Each row comes from the steps of one walk. Every step used is in the known rows, and no mark comes twice. Write the walk behind each row, first mark first.
In the rows, zero is written as 128.
Known rows
ligoso memuf gebup vese tipup: [127 138 150 134  80 164 163 122 107 119 146 126  93  79 168 141 140 149
 137 132  81 172  76 213  90 128 124 146  82 145 116 116]
gebup memuf ronalos: [156 138 112 135 182 178 165  92 129 100 146 117  97 108 147  75 114 157
 133 129  94 199 108 213 115 140 120  94 103 144  99 123]
memuf tipup vese vumot fureg gebup: [109 103 110 141 166 196 142  90 123 101 166 115 125 108 150 103 146 134
 148 132  75 179 109 193 131 133 100 100 105 169  97 160]
vese tipup fureg: [135 114 128 139 130 193 159 111 124 104 159 101 120  76 152 104 112 129
 158 122  88 181  82 190 121 127 123 114 107 133 115 144]
ligoso rosos: [179 143 133 149 159 196 151 108 100  95 137  93 121 108 164 119 106 144
 135 120  99 187 104 177 123 132 147  90 113 167 135 133]
memuf ronalos: [156 146 126 138 188 186 160 104 114 102 152 105 100 104 134  89 114 133
 138 117  97 195  97 191 133 137 126  98 101 144 104 147]
vumot fureg tipup vese: [122 149 117 134 159 215 151  79 117 121 141 110 119  88 143  93 153 138
 121 148 105 175  98 198 148 123 136 101 105 168  89 153]
memuf vumot fureg gebup vese tipup: [112 118 153 122  97 187 138 119 120 102 177 131  97  74 180 106 152 124
 154 146  58 180  70 189 100 107  61 146 112 138  98 116]
gebup memuf: [150 142 111 145 148 174 156 110 122 116 125 110 103 109 161  99 108 163
 130 150 100 194 113 201 115 134 124  97 102 157 114 116]
ronalos memuf tipup: [148 139 107 134 174 182 154  94 106  94 118  78 110  84 120 111 128 147
 149 123 116 185  86 179 136 114 134  86 120 137 120 159]
tipup vese gebup: [151 119 111 154 142 184 153 135 137 144 122  96 134  78 154 140 122 148
 129 120  99 171 105 196 129 123 149 104  73 157 107 143]
ronalos memuf tipup vese vumot fureg: [122 110  89 140 167 199 161  94 137 104 151  90 120  74 117 100 136 135
 155 130 123 188 100 187 152 126 124  92  99 145  93 168]
vese tipup memuf vumot fureg: [125 138 128 119 127 192 132 105 129 114 155  92 115  58 137 106 122 114
 159 128  99 186 108 190 125 113  89 124 104 121  82 140]
gebup memuf vumot: [169 153 113 126 140 157 147 114 106 113 129 113 107  96 155 104 112 149
 142 149  73 183 107 189 113 125 108 113  99 144 110  92]
vese vumot fureg: [135 139 109 156 135 201 160 110 128 107 169  93  98 102 148  81 101 114
 152 145 109 196 122 185 134 145 112 101  99 161 108 148]
ronalos memuf gebup fureg: [146 163 144 128  98 178 153 106  83 134 143  92 105  96 129 120  93 155
 159 131 128 179  95 132 125 115 131  84 128 145 107 151]
tipup vese gebup fureg vumot: [184 114 141 127 123 180 143 132 125 147 156 114 129  79 173 109 119 125
 103 111 111 152 129 170 124 139 134  98  59 180  89 137]
ronalos memuf: [148 144 124 146 143 190 154 112  98 123 118  90 106  86 131 118 109 144
 147 142 127 191  83 167 145 119 134  94 118 141 116 151]
gebup fureg tipup: [163 166 137 121 143 202 151  83  95 108 144 106  99 102 152  84 108 131
 120 125 117 153 113 165 125 129 130  89 113 174 103 149]
vese tipup: [132 131 145 143 138 173 146 123 117 107 137 101  99  81 155 123 117 133
 138 122  87 183  91 199 124 134 120 112  88 136 112 141]
memuf gebup fureg vumot vese tipup: [135 119 179  99 110 144 138 123 103 112 187  99 119  92 161 109 135 115
 130 125 105 173 103 156 119 135 133 124  61 152 102 134]
ronalos memuf gebup fureg vumot vese: [147 136 157 100 117 161 147 111  86 124 166  85 126  99 132 103 129 127
 140 141 143 181  97 123 141 122 150 103  89 155 106 144]
tipup fureg vumot vese gebup: [168  89 111 123 146 194 161 118 136 112 170  75 153  87 159  90 139  99
 138 132 119 173 104 174 125 126 163 120  75 158 124 143]
ronalos memuf vumot fureg tipup vese: [142 150 121 107 142 207 151  74  92 118 132 105 121  57 119 103 157 127
 142 153 104 168  77 173 160  99 126 105 119 138  76 140]
fureg tipup memuf vumot vese: [154 133 116  98 177 189 141  88 107 105 130  71 140  93 115 110 143 114
 142 138 116 171 101 171 155 102 146 128  86 142  97 138]
tipup memuf gebup vese vumot fureg: [119 114 115 146  84 200 167 114 156 126 183  81 115 107 135  89 108 146
 168 150 114 201 120 183 133 116 110 125  96 144  92 139]
vese gebup memuf: [160 128  97 148 132 177 162 114 144 123 121  97 110  90 174 112 102 156
 131 135  99 175 127 211  93 128 136  95  90 152 116 119]
gebup fureg vumot vese tipup memuf: [140  99 157 101 146 177 133 120 134 115 172  93 130  83 149  97 131 108
 118 111 147 179 120 166 135 135 120 119  57 159  85 153]
gebup memuf vumot fureg tipup vese: [143 150 107 110 145 189 149  74 115 114 139 125 120  79 153  86 156 145
 127 160  77 168 107 209 127 115 115 113 102 153  79 105]
ronalos memuf gebup vese vumot: [146 108 134 144  81 173 174 127 120 117 156  86 103  99 132 120 102 155
 170 151 103 189  82 164 145 112 128 122  91 130 109 129]
fureg gebup vese tipup memuf: [116  83 155 137 113 194 139 121 140 118 150 117 113  96 163 129 134 154
 142 128  94 183  83 193 121 106  89 130 101 142  95 140]
tipup fureg gebup: [138 120 128 144 133 208 148 100  94 114 154 114 129 116 157 104 117 134
 161 144  80 179  82 160 123 121 119 102 142 162 123 147]
vese tipup memuf: [135 120 138 138 141 186 141 115 134 118 133  90 113  80 138 125 108 139
 142 116 108 188 105 198 133 123 117 112  88 130  94 152]
gebup vese vumot fureg: [130 119 105 158 116 207 172 127 155 105 184 100  96 100 158  72 117 124
 149 148 117 198 108 192 128 134  99 121  88 165 110 133]
vumot vese gebup fureg tipup: [153 134 114 111 153 203 159  95 131 111 146  74 125  88 156 101 123 112
 122 114 142 148 121 169 111 120 160  98  83 173 115 160]
vumot fureg tipup memuf gebup: [123 164 127 122 122 211 149  55 108 121 147  76 117 106 125  88 127 139
 149 149 105 182 119 186 136 106 141  98 133 141  89 160]
memuf tipup fureg: [154 129  91 135 174 198 160  90 119  91 155  86 131  96 131  84 127 136
 156 120  91 180  93 183 118 120 134  95 126 149 128 155]
vumot vese gebup fureg: [144 129 105 132 148 190 158 133 139 129 151  78 131  87 158 113 109 120
 135 112 154 170 121 160 103 126 145 100  78 173 125 157]

Which walk is each row?
[149  97 100 139 171 179 161 109 125 103 131  91 124  81 111 125 126 151
 153 120 107 176  92 182 162 126 137  96  82 141 100 158]
ronalos memuf tipup vese vumot
[178 150 125 107 151 195 137  80  94 110 124  88 120  89 122 107 121 125
 142 135  86 159 107 177 150 106 127 115 107 139  86 133]
fureg tipup memuf vumot
[167 153 131 126 134 175 145 117  83 118 121  92 108  73 124 124 113 130
 158 140 102 181  78 153 147 109 118 107 116 126 108 128]
ronalos memuf vumot
[118 135 119 133 170 202 154  70 121 101 169 135  96 118 168  62 136 149
 142 147  91 201 111 205  96 134  91  88 140 155  91 133]
vumot fureg gebup memuf ronalos
[136  99 126 145 117 214 162 115 119 116 170 121 126 114 168  97 134 146
 155 148  85 183  69 166 116 108 105 123 132 167 123 131]
tipup fureg gebup vese
[142 132 109 134 145 229 158  66 132 102 155  79 108 103 132  71 109 114
 148 144 122 177 137 194 149 129 126 100 104 157  83 165]
vese vumot fureg tipup memuf
[168 110 104 118 181 193 172  71 151 106 132 116 119  84 155  92 142 160
 111 120  81 156 114 236 116 123 153  98  75 144  72 127]
fureg tipup vese gebup memuf ronalos
[157 161  98 131 178 180 152  92  88  99 117 111 101  91 143 117 136 136
 127 116 100 170 102 212  99 141 136  99 106 171 132 147]
ligoso memuf tipup
[138 104 160 116 158 157 142 126 118  99 161  93 118  86 162 108 153 104
 119 134 106 188  92 190 139 142 136 133  50 150 112 137]
fureg vumot vese tipup
[142 124 134 130 175 181 152  83 109  99 148 136  97 125 165  87 124 161
 135 138  71 192 102 202 107 133 105  94 125 151  96 122]
fureg gebup memuf ronalos
[134  87 108 128 138 213 164  90 121  91 155 104 127  96 136  96 152 156
 167 135 102 178  55 165 118  90 113 107 150 144 119 151]
ronalos memuf tipup fureg gebup vese
[141 163 115 126 129 195 147 104  93 114 141  93 105  68 127  97 124 120
 162 152 117 194  88 156 135 110 105 102 130 133 103 139]
ronalos memuf vumot fureg
[169 145 120 126 146 181 134 118 104 127 130  87 124  91 124 121 106 130
 153 131  96 183 108 168 143 112 112 115 100 138  98 128]
tipup memuf vumot
[100  85 138 125 147 193 147 108 117 101 167 103 140  95 162 120 148 121
 163 136  94 182  64 172 117 118 125 126 112 145 124 154]
vumot vese tipup fureg gebup
[168  95  95 110 181 154 156  99 155  86 143  79 131  93 168  87 158 133
 114 130 107 175 131 218  98 131 153 108  55 158 121 125]
fureg vumot vese gebup memuf tipup
[180 108  99 113 164 179 160  77 128  81 164 108 126 103 157  56 141 143
 132 139  80 177 115 203 110 135 128  98 106 157 113 115]
gebup memuf tipup fureg vumot
[132  93 131 140 112 199 171 129 154 103 174 108 118  74 159  97 130 138
 153 128  93 182  68 198 116 116 111 133  94 137 114 127]
gebup vese tipup fureg
[144 113 163 106 144 163 139 127 118 104 178 104 115  85 165  97 136 102
 115 117 127 174 105 165 125 146 121 119  55 166 104 142]
gebup fureg vumot vese tipup
[144  78 121 150 106 212 169 121 132 106 188 119 119 120 167  93 115 130
 170 148  83 178  82 169 125 124 102 126 111 165 117 131]
tipup fureg gebup vese vumot
[ 92 109 150 143 105 201 145 114 136 105 174 126  95  88 184 102 152 139
 141 144  87 190  78 198 103 116  76 127 112 152 107 140]
vumot fureg gebup vese tipup
[173 174 118 125 138 173 143 114  64 121 120 123 100  79 150 129 122 117
 137 135  87 166  94 186 109 138 121 122 101 163 122 115]
ligoso memuf vumot
[129 113 118 136 160 200 161  75 132  86 185 131  88 123 166  58 116 135
 152 147  80 196 126 206 105 149  88  91 122 154  86 133]
vese vumot fureg gebup memuf ronalos
[154 113  98 118 155 180 143 131 141 130 129  60 153  75 130 132 123 112
 157 120 125 177 114 174 129 101 144 128  74 134 108 139]
tipup memuf vumot vese gebup
[155 123 139 127 171 166 143 124 105 112 154  88 127 111 152  96 148 110
 118 146 118 195 101 174 149 140 145 121  65 169 121 135]
fureg vumot vese
[129  88 136 120 153 194 162  74 128  84 174 140 109  99 170  82 127 147
 157 126  60 181  84 209  92 130  97 108 126 127  91 127]
vese tipup fureg gebup memuf ronalos
[143  93 138 155 114 189 157 131 121 108 165 120  98 126 169 109 115 138
 150 146  80 180  92 178 131 130  94 126  92 170 115 127]
fureg gebup vese vumot
[146 103 126 148  92 180 166 129 144 129 164  81 119 116 132 115  99 155
 163 138  98 190 112 179 145 115 124 130  80 140  98 129]
tipup memuf gebup vese vumot
[162 163 120 132 182 192 162  92  89 108 136 128  91  94 141 101 124 123
 126 116 108 181  97 207 109 153 134 100 104 161 109 144]
ligoso memuf ronalos
[139 152 139 140 112 169 154 105  83 131 127  81 108  97 122 133 108 157
 164 146 107 191  81 156 141 108 145  96 125 129 116 143]
ronalos memuf gebup
[158 131 111 105 128 181 154 131 115 126 139  74 132  57 136 127 114 109
 155 117 151 161  98 132 116 104 135 103  92 143 112 145]
ronalos memuf vumot vese gebup fureg
[155 130 120 135 191 199 153  96 131 115 147  92 116 103 115  89 109 137
 142 110 121 197 111 192 142 127 127  97 103 135  86 158]
tipup memuf ronalos
[157 148  82 130 170 203 161  80  98  92 139 110 122  86 140  99 135 128
 145 119 104 167  93 202  96 135 143 100 127 165 134 152]
ligoso memuf tipup fureg
[195 133 142 126 114 183 147 122 117 123 161 100 107  86 178  92 103 110
 112 113 111 156 136 163 106 141 127  91  77 175 103 140]
vese gebup fureg vumot
[139 120  91 135 184 165 153 101 140 110 122 115 128  95 146 111 145 181
 120 128  85 183 106 218 119 126 130  98  88 158 104 120]
gebup memuf tipup vese
[179 147 152 124 132 178 139 117  94 120 167 113 104 104 164  80 107 118
 113 127 114 172 121 154 129 148 114  95  89 183 101 133]
gebup fureg vumot
[149 132 124 145  84 171 171 125 103 120 157 116  95 107 158 126 115 141
 150 145  89 173  99 194 105 141 129 137  77 166 123 115]
ligoso memuf gebup vese vumot
[133 139 122 127 113 209 157  60 118 108 164  74 113 112 125  87 109 126
 162 148  99 176 132 185 146 120 138 102 110 144  81 159]
vese vumot fureg tipup memuf gebup
[112 140 116 144 133 197 142  84 112 114 146 126 101 118 181  84 129 156
 141 168  95 197 114 197  97 129  96  92 140 171 108 129]
vumot fureg gebup memuf
[146 145 118 138 142 216 163  73 117  89 161  93  93 103 147  68 117 110
 143 147 103 174 122 195 144 139 123  98 106 161  99 154]
vese vumot fureg tipup
[139 139 137 146  99 168 163 129 118 124 156  96 109 111 150 115 121 164
 146 146  86 191  83 181 123 111 129 127  97 146 122 117]
memuf gebup vese
[159 110 132 128  98 194 169  90 132 109 159  81 114 115 131 103 112 149
 152 142  89 167 111 187 151 108 138 130  83 141  88 131]
fureg tipup memuf gebup vese vumot
